What can hang from each mark
koni: darad mazu
sulik: varabo
gebuge: mazu
misa: gagon
varabo: darad
mazu: gebuge koni liseti
liseti: mazu
darad: gebuge koni misa varabo

Each row was made from one small tree. The marks that hang from a mark follow it in brackets, in alphabetical order. Every link used is in the known rows. Write each row's tree.
In the rows, 128 means zero.
Known rows
koni{darad{misa} mazu{liseti}}: [161 125 188 182  85 108 120 118 200 125  94 109 122 122 162 146 152 140
  99 135 119 162 108 138 123  63  98 124 156 109 123 116 116 213 200 124
 160 153 159  59 153 145  88 139  68 111 120 113 134 117 116 162  70 113
 132 146 171 137 161 158 119 143  89]
varabo{darad{gebuge{mazu{liseti}} koni}}: [175 124 156 187 124 142  98 112 153 123 138  78 130  58 132 120 134 183
 104 153 123 137 121 124 106 166 125 156 141 152 116 130 161 163 114 143
 125 143 113  61 136 124  68 105  94 130 156 112 135  99 127 168 108 153
 106 124 140 148 154 128 113 128  88]
koni{mazu}: [130 132 161 158 111 150 136 106 177 143 103 122 142 126 162 135 145 141
 100 134 150 142 116 122 118 111 102 144 120 115  99 107 144 174 171 145
 123 121 145  78 146  93 125 152  68 106 114  92 168 114 102 167  78 125
 112 143 161 124 142 121 112 177 136]
sulik{varabo{darad{gebuge{mazu{liseti}}}}}: [148 140 157 177 117 131 109  88 153 131 164  84 124  89 156  99 143 165
 104 137 134 123 147 152 155 137 144 116 109 143 149 121 174 129 123 129
 146 138 150  79 110 102  85 112 102  99 122 115 151 106 103 141 109 150
 128 123 134 127 166 142 130 143  86]
koni{darad{misa varabo} mazu}: [192 129 165 191  73 119 127 119 194 143  88 132 124 125 171 149 126 134
 118 127 114 156 108 138 115  79  89 150 139 117 121  99 142 181 187 134
 122 143 143 107 161 140  82 126  52 118 129 118 122 136 102 169  80 136
 127 150 172 124 202 167 113 141  79]
darad{gebuge}: [134 122 123 170 137 155 125 116 163 148 147 124 136 132 132 121 130 166
 123  98 120 147 121 169 117 134 117 134 134 139 116 144 143 154 117 119
 131 134 128  97 145  98  96 143  84 125 121 132 162 114 116 160  95 141
 101 128 145  69 156 134 130 146 104]
sulik{varabo}: [132 138 144 159 116 140 126 103 153 129 152 101 140 136 183 110 139 144
 119 120 145 123 147 159 156 115 145 120  97 129 144 106 157 113 130 111
 119 135 167 126 108  81 107 145 115 110  97 117 162 110 113 126 113 156
 136 144 128 104 172 147 116 150 103]
sulik{varabo{darad{gebuge koni{mazu} misa}}}: [169 145 142 204 107 137 114 115 173 127 157  73 133  98 168 125 144 162
 115 105 131 154 131 155 132 123 146 126 118 143 120 106 158 128 114 131
 110 133 154  92 121  81  76 124  95 124 133 126 147  90 100 172  98 177
 129 129 142 113 199 153 117 145  67]
darad{gebuge{mazu{liseti}} koni misa{gagon}}: [153 129 149 235 130 125  94 160 214 124 129  76 118  72 127 135 118 170
 108 106 103 196  85 164 103 112 114 145 163 118  99 140 146 211 122 140
 121 134 155  78 163 104  41 175  79 193 158 142 139 130 113 171  54 166
 103 172 160  66 189 203 112  86  42]
koni{darad mazu{gebuge}}: [152 125 182 162  58 117 144 125 201 136 100 128 149 148 141 140 127 144
 108 133 127 135 130 108 105  79 117 167 151 111 101 110 144 184 179 125
 140 139 144  79 146 123  94 138  49 113  95  79 150 111 100 144  77 123
 135 158 193 133 145 134 134 155 112]
liseti{mazu{gebuge koni{darad}}}: [146 114 186 164  83 146 111 120 203 124 120  96 161 133 120 113 131 169
  91 134 111 116 145 118 139  70  96 152 127 126 128 118 140 160 131 130
 149  92 157 103 132 135 124 163  70 123 114 113 163 100 128 127  94 125
 133 171 163 154 124 126 111 122 140]
mazu{koni}: [123 115 160 155 132 167 108  82 166 117 157 100 170 127 140 154 138 140
  94 157 141 121 136 131 145 104 119 119 125 131 124 123 130 138 107 110
 108 128 133 123 125  96 120 156 100 105 113 116 182  87 129 124 114 138
 113 177 126 135 135 142 103 133 161]
darad{gebuge koni{mazu{liseti}} misa}: [173 132 152 233 121 146 112 147 211 114 134  77 135 100 151 146 138 153
  98  81 100 194  95 172  96 107 133 140 149 114  87 105 113 203 120 133
 110 120 162  63 172  90  53 175  65 153 161 150 155  93 119 205  55 162
 107 163 174  69 180 175 117 125  70]
koni{darad mazu{gebuge liseti}}: [143 121 214 167  66 117 132 122 201 120 103 110 147 139 141 126 135 136
  82 148 124 134 136 115 108  68 122 159 151  98 118 108 125 204 183 112
 160 144 164  65 144 128  78 147  50 102 105  83 151 107 110 139  80 121
 132 163 198 147 127 137 142 143 123]
koni{darad{gebuge misa{gagon} varabo} mazu}: [179 129 163 212  87 118 130 139 216 153  86 122 124 129 146 144 114 153
 114  98 110 183  96 151  93  71  93 148 156 113 110 121 148 188 178 136
 138 142 129  99 163 129  53 137  39 140 127 126 125 147  86 174  60 151
 120 140 202  95 216 181 135 138  54]
liseti{mazu{gebuge koni}}: [131 110 183 165 105 161 109 114 201 127 127  92 158 129 116 107 133 170
  87 132 124 111 142 122 146  80  95 157 114 133 125 119 137 158 116 133
 138  83 167  99 132 120 130 182  66 117 117 118 173 103 126 134 103 132
 123 170 155 148 111 125 106 124 156]
darad{gebuge{mazu} misa varabo}: [192 122 120 230 123 141  98 102 188 140 145 129  96  93 143 110 101 149
 129 110  95 145  97 189 142 126  97 145 122 156 138 124 172 180 114 142
 127 111 153 107 180 136  58 131  52 126 166 160 122 162  93 172  81 146
 101 146 145  62 223 189 112 102  61]
gebuge{mazu{koni liseti}}: [130 130 189 168 125 148  91  62 162 111 147 102 138  76 142 121 138 137
  74 202 142 108 133 123 164 115 121 125 126 117 141 118 161 188 131 144
 152 117 155  73 132 135 113 152  94  97 132  91 169 117 119 113  88 105
 122 184 135 151 118 139 109 115 150]
varabo{darad}: [148 110 137 158 132 128 112 102 134 142 130 107 119  98 141 123 143 169
 125 159 134 122 127 110 129 153  87 138 127 167 122 146 147 143 140 127
 118 157 111  98 119 127 101 101 105  97 131 113 139 104 129 157 142 144
 111  96 108 168 147 127  91 149 110]
sulik{varabo{darad{gebuge koni{mazu}}}}: [160 147 154 184 104 144 120 110 160 129 149  73 144  99 165 119 140 166
 103 112 138 140 139 148 124 134 151 134 115 137 121  99 165 120 113 130
 108 140 143  90 113  78  87 122  96 118 119 117 155  88 103 159 103 172
 128 131 152 119 181 134 128 161  81]
gebuge{mazu{koni{darad{misa{gagon}}} liseti}}: [137 125 192 185 110 121  93  84 185 117 130 100 131  81 133 134 134 142
  84 198 131 127 125 123 155  87 112 119 149 117 142 133 154 201 152 134
 160 135 149  79 133 150  96 148  91 123 125  92 153 129 116 110  73 111
 126 184 150 147 139 171 105 101 110]

Which tree is each row?
[134  97 223 187 100 126  98  86 184  79 164  82 175 131 119 119 120 118
  66 183 117 105 160 136 143  65 150 154 131 121 160 117 115 179 105  75
 132 135 167 119 133 129  51 164  61  82 121 103 163  90 122  95 119 158
 130 210 171 169 119 171 150  75 168] : mazu{gebuge koni{darad{varabo}} liseti}
[169 136 137 158  92 126 114 118 168 152 119 133 124 116 137 131 122 168
 131 128 111 135 120 152 116 111 114 138 169 131 123 141 158 164 158 130
 156 153 116  85 144 149  95 109  89 138 110 115 139 131 122 136  83 112
 128 137 159  93 169 139 134 137  69] : koni{darad{gebuge{mazu}}}
[155 127 199 172 104 138  87  69 168 115 140 104 137  74 146 123 128 135
  76 207 132 106 135 130 162 105 122 132 132 114 157 110 164 183 137 135
 152 126 148  84 139 153 101 132  89  99 130  87 153 125 118 104  90 107
 127 193 147 157 137 152 114 106 134] : gebuge{mazu{koni{darad{varabo}} liseti}}
[198 123 147 206  91 116 103 115 182 139 128 125 103 103 151 124 114 154
 130 127  88 145 110 176 131  99 105 138 152 137 145 133 152 182 153 121
 151 148 138 102 163 158  52 113  69 132 140 145 112 147 117 145  85 132
 127 146 158  97 201 180 128  99  53] : koni{darad{gebuge{mazu{liseti}} misa varabo}}
[170 117 168 176 101 157  97 114 200 137 116  97 142 117 137 122 136 176
  96 114 104 139 125 151 140  78  82 128 123 132 136 117 139 156 131 141
 143  97 144 104 141 145 120 153  74 134 131 144 147 114 131 151  88 123
 130 153 148 133 157 138 106 125 116] : liseti{mazu{koni{darad{gebuge misa varabo}}}}
[171 114 185 211  66  95 135 142 223 137  90 122 129 145 137 138 104 138
 116 126 113 156 110 123 104  60  92 175 145 116 112 115 146 193 180 118
 121 138 155 118 158 125  57 146  27 133 114 102 121 147  84 147  80 154
 126 167 201 126 194 187 123 124  71] : koni{darad{misa{gagon} varabo} mazu{gebuge}}
[154 115 202 195  71  99 126 123 215 117 106 103 129 136 139 134 142 133
  96 139 112 151 120 129 121  54 113 148 155 114 116 115 116 222 184 112
 157 149 177  62 158 138  66 151  48 109 117 100 139 112 108 152  74 125
 137 160 193 137 146 165 129 124  98] : koni{darad{misa} mazu{gebuge liseti}}
[126 118 152 230 143 124  94 114 214 134 145  90 119  91 103 126 135 163
  98 132 108 181  99 164 138  87 101 109 162 131 118 169 147 206 125 139
 154 127 152  72 156 117  62 169  71 157 145 137 150 141  94 151  55 137
 102 158 156  75 172 200 116  91  68] : darad{gebuge{mazu{koni liseti}} misa{gagon}}
[149 138 139 173 116 140 120 101 151 135 162  86 133 110 156 104 143 167
 116 120 137 134 146 156 146 135 140 119 111 148 138 124 166 107 119 119
 128 141 143 103 107  89  91 111 107 105 111 123 153 102 102 144 116 166
 126 110 129 119 177 139 125 152  85] : sulik{varabo{darad{gebuge}}}
[117  89 216 199 104 109 104 105 209  83 167  69 164 136 101 132 130 132
  74 174 113 134 149 126 142  45 136 134 153 122 141 141 101 198 117  74
 145 147 173 103 130 122  49 180  71 109 120 106 162  93 121  99 106 152
 132 201 168 152 121 190 124  69 140] : mazu{gebuge koni{darad{misa{gagon}}} liseti}
[151 123 140 226 136 144  94  92 201 121 169  99 113  94 122 125 141 154
 100 128 100 158 106 175 152 107 116 110 154 141 123 150 145 200 107 137
 156 118 157  62 167 128  74 153  76 125 150 143 157 119 107 158  54 118
 104 160 146  74 167 176 113 104  86] : darad{gebuge{mazu{koni liseti}} misa}
[ 99  91 211 184 126 141 103  79 182  78 182  74 175 131 108 117 138 125
  55 182 129 105 163 130 153  80 152 143 121 125 145 123 109 182  91  80
 131 124 179  98 132 102  76 185  73  80 119 100 186  75 122 102 113 158
 120 202 153 160  92 158 130  88 192] : mazu{gebuge koni liseti}
[156 127 173 160 105 164 103 109 195 140 110  99 154 119 131 122 142 179
  91 120 115 134 135 144 136  86  87 131 129 125 131 121 136 149 135 143
 155 101 134  91 135 140 134 155  86 136 115 128 159 104 136 143  87 116
 128 150 151 141 137 117 111 136 124] : liseti{mazu{koni{darad{gebuge}}}}
[161 108 138 195 129 111 101 145 168 127 117  75 123  82 140 140 135 175
 132 139 123 162 107 112 108 137  84 146 139 154 103 147 136 167 136 130
  96 157 119 112 125 110  64 123 108 152 152 130 122 107 133 167 129 179
 110 118 117 157 186 175  71 119  68] : varabo{darad{koni misa{gagon}}}
[184 125 142 167  97 135 115 123 159 144 122 138 132 131 148 130 108 158
 132 110 103 138 120 168 110 114 111 152 144 131 141 131 151 145 142 109
 132 154 112 131 147 137  66 109  73 129 119 137 123 130 127 141 112 141
 126 135 156 101 195 154 138 126  80] : koni{darad{gebuge varabo}}
[152 119 153 181 132 140 102  80 150 133 149  93 126  72 111 112 146 177
  96 166 128 132 132 126 126 148 111 131 140 159 124 146 161 160 117 143
 145 139 112  63 133 133  89 105  93  99 148 110 148 103 115 154 106 135
 104 113 131 152 138 127 114 135 106] : varabo{darad{gebuge{mazu{koni liseti}}}}
[111 115 203 175 108 129 133 106 188 113 123 105 148 128 141 113 145 128
  72 152 143 131 131 121 124  93 125 161 115 106 115 108 130 203 156 123
 140 123 181  67 146  95  93 172  47  87 112  85 171 105 100 148  88 135
 112 163 179 139 112 136 131 147 158] : koni{mazu{gebuge liseti}}
[168 131 148 185 120 149 113 128 160 135 124  82 137  80 133 133 135 180
 102 127 130 155 123 120  87 154 120 158 140 146  97 120 152 151 122 145
 104 139 113  69 137 102  77 113  80 126 146 113 146  85 120 187 103 163
 105 115 151 142 163 122 114 157  96] : varabo{darad{gebuge koni{mazu}}}
[161 113 191 170  88 149 104 118 201 124 116  97 157 127 124 111 120 165
  90 139 113 110 147 125 138  73  93 163 116 133 137 111 144 156 122 129
 140  90 158 115 136 138 115 163  60 121 117 121 152 108 123 124 104 136
 131 175 164 157 134 134 113 117 142] : liseti{mazu{gebuge koni{darad{varabo}}}}
[129 112 198 169 127 153  96  81 172 103 157  81 168 117 132 139 149 145
  69 164 124 137 145 156 138  82 143 106 152 114 152 137 107 169 119  96
 156 150 137  86 128 127  82 152  95 103 119 114 165  80 134 116  98 127
 129 177 148 143 126 151 139 109 137] : mazu{koni{darad{gebuge}} liseti}
[156 136 131 190 119 126 117 102 164 132 165  82 121 111 158 112 142 165
 127 108 125 140 131 163 152 124 134 109 119 159 132 126 158 122 115 119
 131 143 152 102 112  96  83 111 104 110 123 133 144 105 100 153 108 170
 127 113 126 108 195 155 114 138  63] : sulik{varabo{darad{gebuge misa}}}
[165 124 164 211 119 136 109 142 194 111 117  80 132  99 168 154 145 133
 103 113 120 164  98 140 114 100 117 145 131 114  96  89 111 202 142 125
  96 130 177  87 157  96  76 173  86 145 152 134 146  95 132 184  81 158
 118 171 151 114 172 177  88 129  91] : darad{koni{mazu{liseti}} misa}
[165 115 128 211 132 122 107 149 178 131 133  76 120  79 122 135 129 187
 129 115 110 181 103 134  94 142  97 144 151 159  96 156 143 164 117 129
 103 154 114  95 134 112  52 125  93 161 159 138 126 106 125 186 110 184
 102 113 137 126 190 169  94 117  57] : varabo{darad{gebuge koni misa{gagon}}}
